What can hang from each mark
q105: q132 q198
q27: q104 q280
q198: q104 q280 q391
q345: q280
q280: q27 q132 q198
q31: q105
q391: q31

Each row was made from one small tree. The marks that hang from a mark follow it in brackets, in the order of their numbers. Every link used is in the known rows. Write each row's tree.
Known rows
q31(q105(q132)): [ 0.581  0.860  0.480 -0.514 -2.516  3.037 -0.517 -0.589 -0.376  1.205
  0.245  0.778 -0.942 -0.426  1.263  0.901 -3.785  0.817  2.189 -0.271
 -0.172]
q27(q104): [-1.570  0.341 -1.787 -0.522 -1.322  1.535  0.719  1.567 -0.773 -1.938
 -0.635  0.597 -1.027  1.957  0.747 -1.405 -1.353 -0.565  0.222  1.184
 -1.227]
q105(q132 q198(q104 q280 q391)): [ 0.838  2.869 -2.020  1.515  3.055  2.033 -4.447 -1.466  0.187  2.777
 -0.059  3.197  0.136 -2.642  1.521  0.777 -1.071 -0.920 -0.385  0.353
 -1.947]
q31(q105(q132 q198)): [ 1.650  2.629 -0.807  0.021 -1.475  2.474 -1.719  0.535 -0.076  3.106
 -1.062 -0.037  0.807  0.046  2.807  2.207 -3.209  1.022  1.653 -0.054
  0.610]
q31(q105(q132 q198(q391))): [ 0.712  3.162 -0.708 -0.231 -0.788  1.222 -0.870 -2.086 -1.000  1.708
 -0.637  0.206 -1.194 -2.156  1.904  0.937 -3.378  1.850  2.102 -0.691
  0.050]
q198(q280(q132)): [ 0.420  1.094 -2.492  0.105  1.567 -0.457  2.142  2.776  0.497  0.821
  0.342 -0.642  1.990 -0.626  3.277  3.477  0.729 -0.185  1.335  2.907
 -0.528]
q391(q31(q105(q132))): [-0.499  3.016 -0.321 -0.669 -2.921  2.385  1.682 -0.322  0.156  1.745
  0.399 -0.542 -0.412 -2.841  2.426  2.404 -4.052  2.054  2.102 -0.011
 -1.045]
q105(q132 q198): [ 0.537  1.163 -0.244  1.909 -0.641  0.425 -2.083  0.396 -0.076  1.808
 -0.510  0.787  0.579  0.004  1.150  0.161 -1.733  0.606 -0.249 -0.783
  1.002]
q105(q132 q198(q104 q391)): [-0.876  2.227 -0.370  0.952  1.514  1.116 -3.737 -3.010 -0.037  0.795
 -0.087  2.948 -1.539 -2.801 -0.046 -0.670 -1.426 -0.228 -0.487 -1.251
 -1.271]
q391(q31(q105(q198))): [ 1.379  4.936 -3.105 -1.887  0.505  0.641  1.394  1.040  0.501  3.489
 -1.933 -3.270  2.616 -1.990  4.328  4.831 -0.997  2.198  1.576  0.784
 -0.317]
q345(q280(q132)): [-2.033 -0.292 -0.420  2.880 -0.959 -1.753  3.979 -1.036  2.085 -2.190
  2.366 -0.486  0.756 -0.671  2.841  3.072 -0.895  1.892  0.691 -0.138
 -0.828]
q198(q104 q280(q27 q132) q391): [-0.612  2.759 -1.072 -0.640  5.515 -1.030 -1.361 -0.142  3.015 -0.096
  0.662  1.202  0.357 -3.176  1.555  2.267  2.315 -1.572 -1.002  2.515
 -1.351]
q391(q31(q105(q132 q198(q104)))): [ 0.214  5.014 -2.144 -1.297  0.055  3.843 -1.764 -0.221  1.294  3.731
 -1.355  0.259  1.423 -2.753  3.839  4.020 -2.926  1.128  1.165 -0.143
 -1.789]
q345(q280): [-0.971 -0.582  0.178  3.173 -1.058 -0.546  0.868 -1.998  1.553 -1.242
  1.403  0.183  0.366 -0.002  0.403  1.194 -1.055  1.590 -0.632 -0.785
 -1.214]
q27(q280(q132 q198)): [ 0.487 -0.430 -0.381  0.463  1.339 -1.720  1.470  0.953  1.996  1.582
  0.441 -2.576  0.185 -1.537  2.984  3.031  1.419 -0.454 -1.186  2.481
 -0.472]
q105(q132 q198(q391)): [-0.288  1.932 -0.042  1.795 -0.125 -0.854 -1.302 -2.220 -1.019  0.666
  0.085  0.860 -1.460 -2.246  0.225 -1.217 -2.096  1.097  0.047 -1.260
  0.343]
q280(q27(q104) q198): [-1.054  1.142  0.572  0.427  0.305 -0.941 -3.121  1.645  2.554 -1.198
 -0.862 -1.126 -1.152  0.750 -1.376 -3.438  0.589 -2.557 -4.190  1.700
  0.235]
q198(q104 q391(q31(q105))): [-1.237  4.532 -1.577 -3.161  1.503  1.980  1.177 -3.257  0.531  0.588
 -0.510 -0.105 -1.318 -4.977  1.316  2.931 -1.163  1.322  1.535  0.008
 -3.725]
q31(q105): [ 1.018  1.033 -0.636 -2.076 -0.431  1.992  0.477 -0.057  0.011  1.171
 -0.516 -0.881  0.370  0.371  1.746  2.073 -1.550  0.689  1.833  0.615
 -0.566]
q198(q104 q280(q27) q391(q31)): [-0.281  5.047 -1.478 -0.480  5.119 -0.825 -2.005 -0.980  2.919  1.944
 -0.025  0.279  0.740 -5.349  0.507  1.782  1.580 -0.604 -2.166  1.822
 -2.816]
q345(q280(q27 q132 q198)): [-1.600  0.309  1.761  3.683  0.484 -4.157  0.123 -1.219  5.375 -1.459
  1.881 -2.396  0.713 -1.529  0.638  0.886  1.113 -0.296 -3.826  0.607
  0.198]

Write each row's tree
[ 1.603  2.035 -0.785 -0.346  4.713  1.332 -4.966  1.635  3.412  2.451
 -0.209  1.549  1.831 -0.216  0.751  1.325  2.093 -2.730 -2.100  2.267
 -1.073] : q198(q104 q280(q27))
[ 0.880  3.862 -1.960 -2.323  3.144  2.192 -2.273 -2.562  0.509  1.958
 -1.531  0.271 -0.140 -1.713  2.185  2.652 -0.531  0.654  1.465  0.049
 -1.756] : q31(q105(q198(q104 q391)))
[-0.567  1.841 -2.468 -0.749  3.870 -0.174  0.748 -0.896  0.799 -0.475
  0.919  1.782 -0.121 -2.913  2.238  2.772  1.091 -0.779  1.126  2.335
 -2.643] : q198(q104 q280(q132) q391)
[ 0.240  4.463 -2.031 -0.500 -0.652  1.602  1.609 -1.498 -0.977  2.141
  0.901 -0.360 -0.426 -5.156  2.777  2.781 -3.626  1.824  2.104  1.176
 -2.921] : q198(q280 q391(q31(q105(q132))))
[-2.972  1.170  0.868  3.467 -0.287 -3.183 -1.502 -3.167  3.229 -3.238
  0.834 -0.869 -2.530 -1.437 -1.637 -3.329 -1.153 -0.396 -4.041  0.260
 -1.926] : q345(q280(q27(q104) q198(q391)))
[ 1.853  2.201 -3.693  0.524  2.846 -0.747  0.703  3.441  0.787  2.307
 -0.572 -1.171  3.764 -0.233  5.310  4.564  1.235  0.141  0.850  2.897
  0.425] : q105(q198(q280(q132)))
[-1.424  5.086 -3.279 -0.009  2.157 -1.492  0.811  1.383  0.736 -0.523
 -0.913 -1.158 -0.234 -3.268  1.422  0.078 -0.228 -0.005 -1.121  2.973
 -2.162] : q198(q280(q27(q104)) q391(q31))
[-1.793  3.142 -2.385  0.129  0.449 -1.607  1.835 -1.149 -0.235  0.207
 -0.623 -2.677 -2.183 -4.270  1.439  0.127 -0.678  0.608 -1.928  2.526
 -3.154] : q27(q104 q280(q198(q391(q31))))
[-1.875  0.495  0.570  0.278  0.740 -3.718  1.647 -2.547  0.780 -1.921
  1.166 -1.563 -2.140 -3.871 -0.190 -0.631  1.093 -0.523 -1.155  0.676
 -0.719] : q280(q132 q198(q391))
[ 1.256  2.794 -0.891 -0.967  0.418  4.718 -3.875  0.059  1.164  3.225
 -1.201  1.971  0.513 -0.024  2.607  2.269 -2.577 -0.114  1.347 -0.386
 -0.864] : q31(q105(q132 q198(q104)))
[ 0.510  1.856 -1.866 -0.379  3.965  1.122 -2.444 -1.882  0.245  0.735
  0.320  2.426 -0.247 -2.651  0.045  0.470  0.721 -1.175 -0.367  1.527
 -3.095] : q198(q104 q280 q391)
[ 0.803  3.334 -3.646  0.506  3.572 -2.254  1.454  0.749 -0.200  1.189
 -0.327 -1.275  1.809 -2.444  4.297  3.690  1.272  0.781  1.457  2.505
 -0.354] : q105(q198(q280(q132) q391))
[ 2.624  6.170 -4.982 -2.243  3.856  3.529 -1.889  1.783  1.498  5.584
 -2.149 -0.990  4.153 -2.273  5.493  6.793  0.087  0.415  0.918  2.675
 -3.033] : q391(q31(q105(q198(q104 q280))))
[-1.870 -0.680  0.372  3.175 -1.095 -3.050  1.764 -1.860  2.976 -1.883
  2.310 -1.882  0.242 -1.679  1.320  1.428 -0.020  0.546 -1.844  0.500
 -0.889] : q345(q280(q132 q198))
[-0.346  0.393  0.004  0.606  1.974 -3.351  2.253 -1.715  0.921  0.388
  0.912 -2.565 -1.884 -4.009  1.795  1.934  1.217  0.367 -0.933  2.100
 -0.988] : q27(q280(q132 q198(q391)))
[-1.887  4.444 -3.648 -1.134  3.449 -0.703  2.780 -0.749  0.937  0.101
  1.046  0.262  0.716 -5.969  3.140  4.341  1.006  0.120  0.812  2.565
 -3.748] : q198(q104 q280(q132) q391(q31))
[-3.004 -0.137  0.786  3.496 -0.582 -4.436  2.357 -4.341  2.240 -3.080
  2.871 -1.553 -1.721 -3.993  0.482  0.501 -0.203  1.166 -1.774 -0.119
 -1.704] : q345(q280(q132 q198(q391)))
[-0.487  3.908 -0.693 -1.818 -0.399 -1.300  1.236 -3.533  0.514  0.862
 -0.177 -3.096 -1.350 -6.148  0.608  1.019 -0.580  1.027 -0.435  0.512
 -2.132] : q280(q198(q391(q31(q105))))
[-1.677  1.164  2.584  3.187  2.702 -2.600 -4.408 -5.420  5.135 -1.375
  1.453  0.670 -1.941 -3.532 -2.322 -1.545  1.022 -1.271 -5.381 -0.885
 -2.168] : q345(q280(q27 q198(q104 q391)))
[-1.362  3.492 -0.413 -0.669 -2.227  1.199  2.617 -2.980 -0.912  0.469
  0.752 -0.653 -2.250 -5.338  1.107  1.269 -4.033  2.674  2.243 -0.592
 -1.899] : q198(q391(q31(q105(q132))))
[-2.177  1.645  0.308  0.313  0.865 -2.456 -2.647 -1.214  1.518 -2.297
 -0.732 -0.772 -2.934 -1.464 -2.343 -4.739  0.375 -1.906 -3.804  1.201
 -0.659] : q280(q27(q104) q198(q391))
[-0.467  4.620 -2.366  0.104  1.705 -2.455  1.456 -1.669 -0.466  1.079
 -0.708 -2.058  0.380 -4.765  1.675  1.591  0.331  2.148 -0.080 -0.227
 -0.814] : q105(q198(q391(q31)))
[ 2.385  2.782 -0.668  2.599  2.363 -0.041 -4.726  2.784  2.215  4.304
 -0.816  0.639  2.636  0.074  2.024  0.849 -0.211 -0.976 -1.997  1.530
  1.466] : q105(q132 q198(q280(q27)))
[-0.027  1.537 -0.530  0.950  0.864  2.582 -4.288 -0.344  1.095  1.982
 -0.874  2.641  0.364 -0.343  0.916  0.302 -1.155 -0.923 -0.744 -1.037
 -0.037] : q105(q132 q198(q104))
[ 0.067  0.003 -0.528 -0.339  2.946  0.387 -0.822  0.323  3.095  1.860
  0.452 -0.616  0.296 -1.715  2.871  3.389  1.988 -1.587 -1.663  2.652
 -1.925] : q27(q280(q132 q198(q104)))
[-3.294  1.974 -0.244 -0.023  0.774 -3.433  0.615 -0.155  2.163 -3.579
 -0.018 -1.614 -2.413 -2.165 -0.138 -2.580  0.858 -1.391 -2.564  2.112
 -0.260] : q280(q27(q104) q132 q198(q391))
[ 0.685  3.167 -2.462  1.879  1.263  1.317 -4.078  4.455  1.368  2.334
 -1.745  0.980  1.802  1.851  2.623 -0.401 -1.653 -1.251 -1.779  2.623
  0.374] : q105(q132 q198(q280(q27(q104))))
